Each row comes from the steps of one path. Every step used is in the known rows, and no mark comes twice. Write the path behind each row, first mark first.
Known rows:
torut -> fazovu -> reka -> gime -> faroma: [-0.77  0.13 -0.21  2.48 -1.51  0.36 -3.49  2.74  0.05 -2.88 -0.09  2.44
 -2.29 -1.06  3.76 -2.85  0.24  0.17  3.45]
torut -> tilaz -> reka -> gime: [ 1.64 -1.60  0.57  1.73 -4.02  2.45 -3.08  2.82 -1.76 -0.08 -1.82  0.12
 -1.72 -1.22 -1.37 -0.38 -0.58 -1.02  1.24]
tilaz -> torut -> fazovu: [-0.31  0.46  0.34 -0.93 -4.47 -0.38  0.33  2.40  2.66 -0.81  0.74  1.03
 -0.26  0.68  0.33 -0.28  1.52 -0.20  0.55]
reka -> tilaz -> torut -> gime: [ 0.65 -4.60 -0.28 -0.11 -3.70  0.01 -3.40  4.23  0.75  1.07 -0.95 -1.98
 -0.26 -0.46 -4.60 -0.05 -0.56 -1.06 -0.66]
reka -> tilaz -> torut -> fazovu: [ 0.37 -2.26  1.20 -0.37 -3.32  0.77 -2.10  3.24  3.28 -0.09 -0.10 -1.43
 -0.63  0.22 -3.97 -0.23  2.21 -1.05  1.34]
gime -> torut: [-1.28  0.53 -0.72 -1.96 -0.66 -2.26 -2.78  1.90 -1.10 -1.19 -0.93 -0.84
  0.32 -0.52  1.69  2.03  1.31 -0.51 -0.85]
kiba -> fazovu -> torut -> gime -> reka -> tilaz: [-0.81 -4.56  2.43 -0.13  2.23  0.42 -5.59  0.88 -3.15 -2.61 -4.91 -3.31
  1.06 -3.06 -1.55 -1.65  1.81  2.49  1.11]
fazovu -> torut: [-0.88  1.81  0.41 -2.00  1.48  2.98  1.54  0.17 -0.78 -2.01  1.91  1.14
 -2.07  1.09  1.40 -1.08  0.79  4.86  1.32]
reka -> tilaz -> torut: [-0.73 -0.65 -0.09 -2.59 -2.15  1.34  0.01  1.97  2.27  1.01  0.14 -3.15
 -1.66  0.46 -3.67  0.55 -0.78 -0.66  0.30]
kiba -> fazovu: [-0.43 -0.62  0.58 -0.92  2.89 -0.84  3.09 -4.02 -1.51 -1.54 -2.94 -1.56
  1.67  0.06 -0.79 -2.21 -0.09  1.17  0.46]
torut -> fazovu -> reka: [ 0.34 -0.11 -1.06  0.14 -2.58  3.36 -0.73 -0.05  1.62 -1.48  1.38  1.53
 -3.06  0.80  1.25 -3.93  1.88  2.64  1.57]
reka -> tilaz -> torut -> fazovu -> kiba: [-2.79 -4.70  1.93 -0.56 -0.49  0.95 -1.76  3.64  4.57 -1.78 -0.08 -3.13
 -3.74  1.87 -1.46 -2.00  2.84 -0.35  0.79]
reka -> gime -> torut: [-1.74 -0.36  0.42  0.95 -0.65 -2.70 -5.47  4.15 -1.40 -2.05 -1.06 -2.02
  0.78 -0.82  1.39  2.92 -1.11 -1.49 -0.79]
torut -> tilaz -> reka -> gime -> faroma: [ 0.93 -0.19  0.68  0.95 -2.91  0.10 -3.17  3.51 -2.90 -0.56 -3.23  1.86
 -1.52 -3.19  1.16 -0.48  0.13 -2.47  2.90]
tilaz -> reka -> gime -> torut: [-2.48  1.86  0.45 -0.89 -4.77 -1.03 -5.97  5.37 -0.14 -0.37 -1.50 -2.28
 -0.38 -2.18  3.27  2.33 -1.27 -3.29 -0.23]
torut -> gime -> reka -> tilaz: [ 1.09 -3.90 -1.42  2.09 -2.28 -0.71 -6.93  3.81 -1.84  0.70 -3.53 -1.95
 -0.52 -0.88 -2.89  0.67  1.77 -0.22 -0.43]
kiba -> fazovu -> torut -> tilaz: [ 1.35 -3.31  3.30 -1.48  4.78  2.41  1.74 -3.25 -3.76 -4.12 -2.58  0.07
  0.71 -1.67 -2.09 -3.17  2.09  4.54  2.19]
kiba -> fazovu -> reka: [-1.51 -0.03 -0.30 -2.66  1.40  2.64  2.84 -4.77 -0.39 -1.73 -1.53 -1.77
 -1.36 -0.66  1.00 -4.91 -1.49  2.58  1.01]
gime -> reka -> tilaz: [-0.41 -0.10 -1.06 -0.29 -0.78  0.43 -4.05  1.39 -0.27  0.71 -2.36 -2.84
 -2.09 -0.02 -2.01  1.26  1.43 -0.04  0.52]
fazovu -> torut -> tilaz -> reka -> gime -> faroma: [-0.08  0.66  2.52 -0.76 -1.51  2.67 -3.12  4.08 -3.16 -2.53 -1.45  2.60
 -2.43 -3.59  2.89 -1.03  0.58  0.72  4.20]

Write each row's path:
[-4.56 -2.10  2.27  1.05 -3.07 -1.44 -7.56  6.84  2.08 -3.25 -1.91 -2.48
 -2.62 -0.69  5.69 -0.16  2.22 -2.81  0.16]	tilaz -> reka -> gime -> torut -> fazovu -> kiba
[-1.90 -3.22  0.56  1.58  1.91  0.39 -0.09  0.90  1.52 -3.05 -0.05  0.46
 -3.24  3.27  2.10 -3.08  3.99  1.74  0.43]	torut -> fazovu -> kiba
[-0.13 -3.72  2.03 -0.23  2.67  0.60 -0.11 -1.17 -3.19 -3.48 -2.40  0.19
  2.23 -1.46  0.09 -3.43  0.64  4.32  0.62]	kiba -> fazovu -> torut -> gime
[-1.61 -4.35  0.56 -2.98 -1.04 -0.48 -1.94  0.43 -0.49 -0.99 -3.95 -2.61
  0.14 -4.59 -0.40 -4.49 -1.54 -1.40  1.90]	kiba -> fazovu -> reka -> tilaz -> torut -> gime -> faroma
[-3.87 -4.43  2.22  3.11  1.19 -3.05 -6.99  5.64  1.06 -4.69 -1.44 -2.05
 -1.30  0.79  3.68  0.38  2.62 -1.17 -0.37]	reka -> gime -> torut -> fazovu -> kiba
[-1.29 -0.21 -1.69 -1.23 -6.54 -2.25 -4.05  3.89 -0.47  0.59 -2.12 -0.12
 -0.09 -1.47  2.42  1.51 -0.81 -0.89 -1.50]	tilaz -> torut -> gime -> reka
[-0.53 -2.86  0.53 -0.68 -1.73  1.69 -7.33  3.84  1.98 -1.64 -0.53 -2.45
 -2.28 -1.72 -1.08 -1.42  3.82 -0.14  1.37]	gime -> torut -> fazovu -> reka -> tilaz
[ 1.46 -2.84  0.41 -0.86 -0.35 -1.30 -3.97  2.01 -2.97 -1.75 -2.18  0.01
  0.37 -2.10 -1.30  1.57  3.45 -0.19 -0.56]	gime -> torut -> tilaz
[ 0.00 -3.57 -0.43 -0.93 -2.41 -2.16 -3.22  4.79 -0.37  0.55 -2.37 -0.27
  0.23 -2.29 -1.92  0.01  0.18 -2.35  0.85]	reka -> tilaz -> torut -> gime -> faroma
[-1.57  0.18 -1.07 -4.17 -3.40  4.45 -0.35  1.39  3.23  1.03  1.62 -3.47
 -4.56 -0.21 -1.75 -2.08 -2.23  0.81  1.03]	fazovu -> reka -> tilaz -> torut
[-3.51 -1.16  1.35 -0.95  1.00 -0.93 -4.21 -0.17 -1.25 -3.39 -2.75 -4.28
  0.64 -3.00  2.61 -1.54 -3.02 -0.46  0.40]	kiba -> fazovu -> reka -> gime -> torut
[ 1.98 -1.76  1.32 -1.01  1.56  3.89  0.31  0.11 -2.71 -2.65  0.54  2.08
 -1.95 -0.31 -1.61 -1.38  2.62  5.17  1.78]	fazovu -> torut -> tilaz
[ 0.57 -0.76  0.61 -2.91 -4.53  0.20 -4.62  3.34 -1.76 -0.09 -2.78 -0.26
 -0.91 -3.45  0.72  1.00  3.19 -2.07  0.05]	gime -> torut -> tilaz -> reka
[-2.45  1.35  0.09 -0.18 -4.68 -0.26 -2.76  4.27  1.98 -2.14  0.67  1.70
 -1.98 -2.07  4.77 -1.77 -1.67 -1.18  3.25]	tilaz -> torut -> fazovu -> reka -> gime -> faroma
[-1.00 -0.36  0.73 -0.77 -4.99 -0.67 -5.27  4.23  2.77  0.00 -1.89 -2.29
 -1.18 -1.21 -1.22  1.40  2.63 -1.70  0.99]	gime -> reka -> tilaz -> torut -> fazovu
[-1.08  1.96 -0.40  0.54 -4.66  1.75 -1.69  2.62  0.17  0.55 -0.52 -0.81
 -1.72  0.11  1.37  0.16 -2.52 -1.45  0.77]	tilaz -> reka -> gime
[-1.26  1.23 -0.67 -2.39 -5.79  2.90 -0.07  1.36  3.65 -0.83  2.07  0.83
 -2.98 -0.02  2.38 -2.82  0.25  1.24  1.23]	tilaz -> torut -> fazovu -> reka
